What can hang from each mark
Q_988: Q_122
Q_59: Q_122 Q_176
Q_558: Q_122 Q_176
Q_176: Q_122 Q_558
Q_122: Q_59 Q_176 Q_637 Q_988
Q_637: Q_122 Q_176

Known rows, with every way that one mark hangs from another
{Q_988 {Q_122 {Q_59 Q_176}}}: [-1.047  0.268  0.945  0.374 -0.191 -0.530  1.637  0.085  0.666  0.491
 -0.467  0.835 -2.592  0.133  0.714 -1.129 -0.163 -2.579]
{Q_176 {Q_558 {Q_122 Q_59 Q_637 Q_988}}}: [ 0.845  0.485  1.661 -0.607  1.985 -0.235 -0.490  0.589  0.074 -0.044
  0.155 -0.788 -5.658  1.049  1.658  0.194  0.294 -4.036]
{Q_176 {Q_122 Q_59 Q_637 Q_988} Q_558}: [ 0.487 -0.057  2.294 -0.614  1.411 -0.462 -1.253  0.183  0.536 -0.432
  0.249 -0.700 -4.768  0.454  1.469  0.127  0.366 -3.361]
{Q_637 {Q_122 Q_59} Q_176}: [-0.130  0.485  0.486 -0.224  0.154 -1.298  2.389  0.521 -0.208 -0.057
 -0.507 -0.232 -0.904  1.807 -0.552 -0.301 -0.350  0.067]
{Q_176 Q_122 Q_558}: [ 0.352 -0.752  1.588 -0.342  0.200  0.050 -0.855 -0.003  0.631 -0.654
  0.539 -0.436 -0.665  0.046  0.318  0.756  0.555 -0.607]
{Q_59 {Q_122 Q_637} {Q_176 Q_558}}: [ 0.519 -0.273  1.544 -0.299 -0.493 -1.975  1.918  0.575  0.232  0.051
 -0.723  0.092 -2.909 -0.510  0.432  0.066  0.236 -3.832]
{Q_122 Q_176 Q_988}: [-0.089  0.226  0.338 -0.215 -0.139  0.244 -1.066 -0.809 -0.212 -0.401
  0.123 -0.268 -3.210 -0.385  0.311 -1.108 -0.752 -0.711]
{Q_59 {Q_122 Q_988} {Q_176 Q_558}}: [-0.022 -0.636  1.515 -0.307 -0.882 -1.174  0.182 -0.113 -0.122 -0.238
 -0.818  0.103 -3.633 -0.551  0.919 -1.001 -0.306 -4.250]
{Q_637 {Q_176 {Q_122 Q_59 Q_988} Q_558}}: [-0.006 -0.139  1.892 -0.784  1.153 -0.394 -1.578 -0.270  0.388 -0.573
 -0.053 -0.905 -3.536  1.107  0.806 -0.294 -0.385 -1.803]
{Q_988 {Q_122 Q_176}}: [-0.143  0.137  0.789  0.314 -0.405 -0.392  0.451 -1.044  0.257  0.168
  0.402  0.200 -1.335 -0.409  0.187 -1.248 -0.226 -0.305]
{Q_988 {Q_122 Q_59 {Q_637 {Q_176 Q_558}}}}: [ 0.217  0.390  1.811 -0.194  1.331 -2.198  0.934 -0.215  0.257  0.673
 -0.211 -0.522 -2.275  1.111  0.609 -0.604 -0.094 -2.389]
{Q_637 Q_122}: [ 0.013 -0.042  0.576  0.088 -0.562 -0.549  2.069  0.241 -0.253 -0.326
  0.042  0.073  0.703  0.717 -0.544 -0.255  0.412  0.252]
{Q_558 {Q_122 Q_637 Q_988} Q_176}: [ 0.619  0.604  0.087 -0.630  1.279  0.570  1.438 -0.487 -0.056 -0.281
  0.577 -0.841 -2.730  1.134  0.285 -0.071  0.540 -2.535]
{Q_637 Q_176}: [-0.240  0.342 -0.131 -0.326  0.168 -0.287  0.299 -0.214 -0.120 -0.046
 -0.250 -0.437  0.405  0.629 -0.629 -0.215 -0.462  0.657]
{Q_122 Q_59 Q_176 Q_988}: [ 0.081  0.364  0.385 -0.150  0.515 -0.197 -1.119 -0.354 -0.043 -0.115
 -0.167 -0.167 -5.334  0.105  0.844 -0.840 -0.994 -1.437]
{Q_122 Q_59 Q_176 Q_637 Q_988}: [ 0.265  0.855  0.790 -0.288  1.033 -0.595 -0.585 -0.093 -0.008  0.003
 -0.091 -0.399 -5.958  0.043  0.849 -0.822 -0.717 -2.155]
{Q_176 {Q_122 Q_59 Q_988} Q_558}: [ 0.279 -0.526  2.076 -0.481  0.931 -0.045 -1.957 -0.043  0.443 -0.496
  0.138 -0.478 -3.987  0.508  1.457  0.011  0.102 -2.528]
{Q_122 {Q_59 {Q_176 Q_558}} Q_637 Q_988}: [-0.224  0.098  1.793 -0.406  0.955 -1.131  0.094  0.417  0.217 -0.094
 -0.684 -0.117 -5.666  0.152  1.020 -0.353 -0.331 -4.412]

Rows
[ 0.695  0.789  0.095 -0.611  1.835  0.124  1.336  0.061  0.116  0.004
  0.277 -0.746 -4.751  1.676  0.871  0.136  0.294 -3.219] | {Q_558 {Q_122 Q_59 Q_637 Q_988} Q_176}
[-0.307  1.203  0.937 -0.519  1.142  0.606  1.305  1.016  0.464 -0.205
 -0.254 -0.141 -6.218  0.602  1.144 -0.465  0.042 -4.272] | {Q_558 {Q_122 {Q_59 Q_176} Q_637 Q_988}}
[ 0.359 -0.239  2.238 -0.641  0.833 -0.097 -1.108 -0.267  0.386 -0.780
  0.566 -0.818 -2.666 -0.019  0.843 -0.088  0.613 -2.610] | {Q_176 {Q_122 Q_637 Q_988} Q_558}
[ 0.737  0.275 -0.556 -0.309  1.185  0.344  1.908  0.248  0.317  0.138
  0.247 -0.322 -2.647  1.717  0.401  0.997  0.273 -1.306] | {Q_558 {Q_122 Q_59} Q_176}
[ 0.004  1.085  0.612 -0.376  0.975  0.322  2.396  1.517  0.760  0.016
 -0.242  0.050 -4.793  0.641  0.578  0.434  0.262 -3.165] | {Q_558 {Q_122 {Q_59 Q_176} Q_637}}
[-0.367 -0.354  1.507 -0.280  0.435 -0.624 -0.591  0.175  0.109 -0.204
 -0.754  0.104 -4.755  0.183  1.067 -0.512 -0.640 -3.560] | {Q_122 {Q_59 {Q_176 Q_558}} Q_988}
[ 0.035  0.312  1.730 -0.702  0.755  0.326  0.717  0.442  0.300 -0.580
  0.010 -0.449 -4.549  0.203  0.734 -0.201  0.326 -4.278] | {Q_59 {Q_176 {Q_558 {Q_122 Q_637 Q_988}}}}
[ 0.759  0.176  1.630 -0.423  1.362 -1.380 -1.097 -0.254 -0.068 -0.090
 -0.113 -0.603 -6.303  0.117  1.106 -0.246 -0.711 -2.887] | {Q_122 Q_59 {Q_176 Q_558} Q_637 Q_988}
[ 0.861 -0.532  1.462 -0.325 -0.510 -1.414 -1.105 -0.790 -0.443 -0.266
 -0.182 -0.411 -4.423 -0.565  0.951 -0.940 -0.584 -2.683] | {Q_59 {Q_122 {Q_176 Q_558} Q_988}}
[-0.918  0.251  1.128 -0.072 -0.434 -0.496  2.128  0.550 -0.049 -0.452
 -0.738  0.452 -3.852  0.813  0.347 -1.227 -0.355 -2.750] | {Q_637 {Q_122 {Q_59 Q_176} Q_988}}
[ 0.127  1.461  0.608 -0.803  1.885  0.176  0.497  0.546  0.034 -0.024
 -0.091 -1.021 -4.615  1.551  0.831 -0.571 -0.282 -2.609] | {Q_558 {Q_122 Q_59 {Q_637 Q_176} Q_988}}
[-0.275 -0.084  1.491 -0.570  0.229  0.726 -0.008  0.190  0.207 -0.686
 -0.036 -0.265 -3.940  0.235  0.766 -0.324  0.013 -3.505] | {Q_59 {Q_176 {Q_558 {Q_122 Q_988}}}}
[ 0.649 -0.011  1.562 -0.481  0.744 -1.005 -0.982 -0.670 -0.194 -0.405
  0.169 -0.799 -4.450 -0.395  0.497 -0.558 -0.442 -2.130] | {Q_122 {Q_176 Q_558} Q_637 Q_988}
[-0.245  0.488  0.981 -0.316 -0.664 -0.907  1.458  0.258 -0.026 -0.080
 -0.717  0.171 -3.927 -0.658  0.645 -1.287 -0.066 -4.256] | {Q_59 {Q_122 Q_637 Q_988} Q_176}
[-0.179  1.074  0.519 -0.584  1.402 -0.833 -0.092  0.020 -0.227  0.155
 -0.457 -0.746 -3.534  1.014  0.491 -0.840 -0.687 -2.020] | {Q_122 Q_59 {Q_637 Q_176} Q_988}
[-0.021 -0.380  0.476 -0.466  0.203  0.732 -0.015 -1.188  0.306 -0.735
  0.563 -0.489 -1.090  0.611  0.146 -0.237  0.375 -1.150] | {Q_558 {Q_176 {Q_122 Q_988}}}
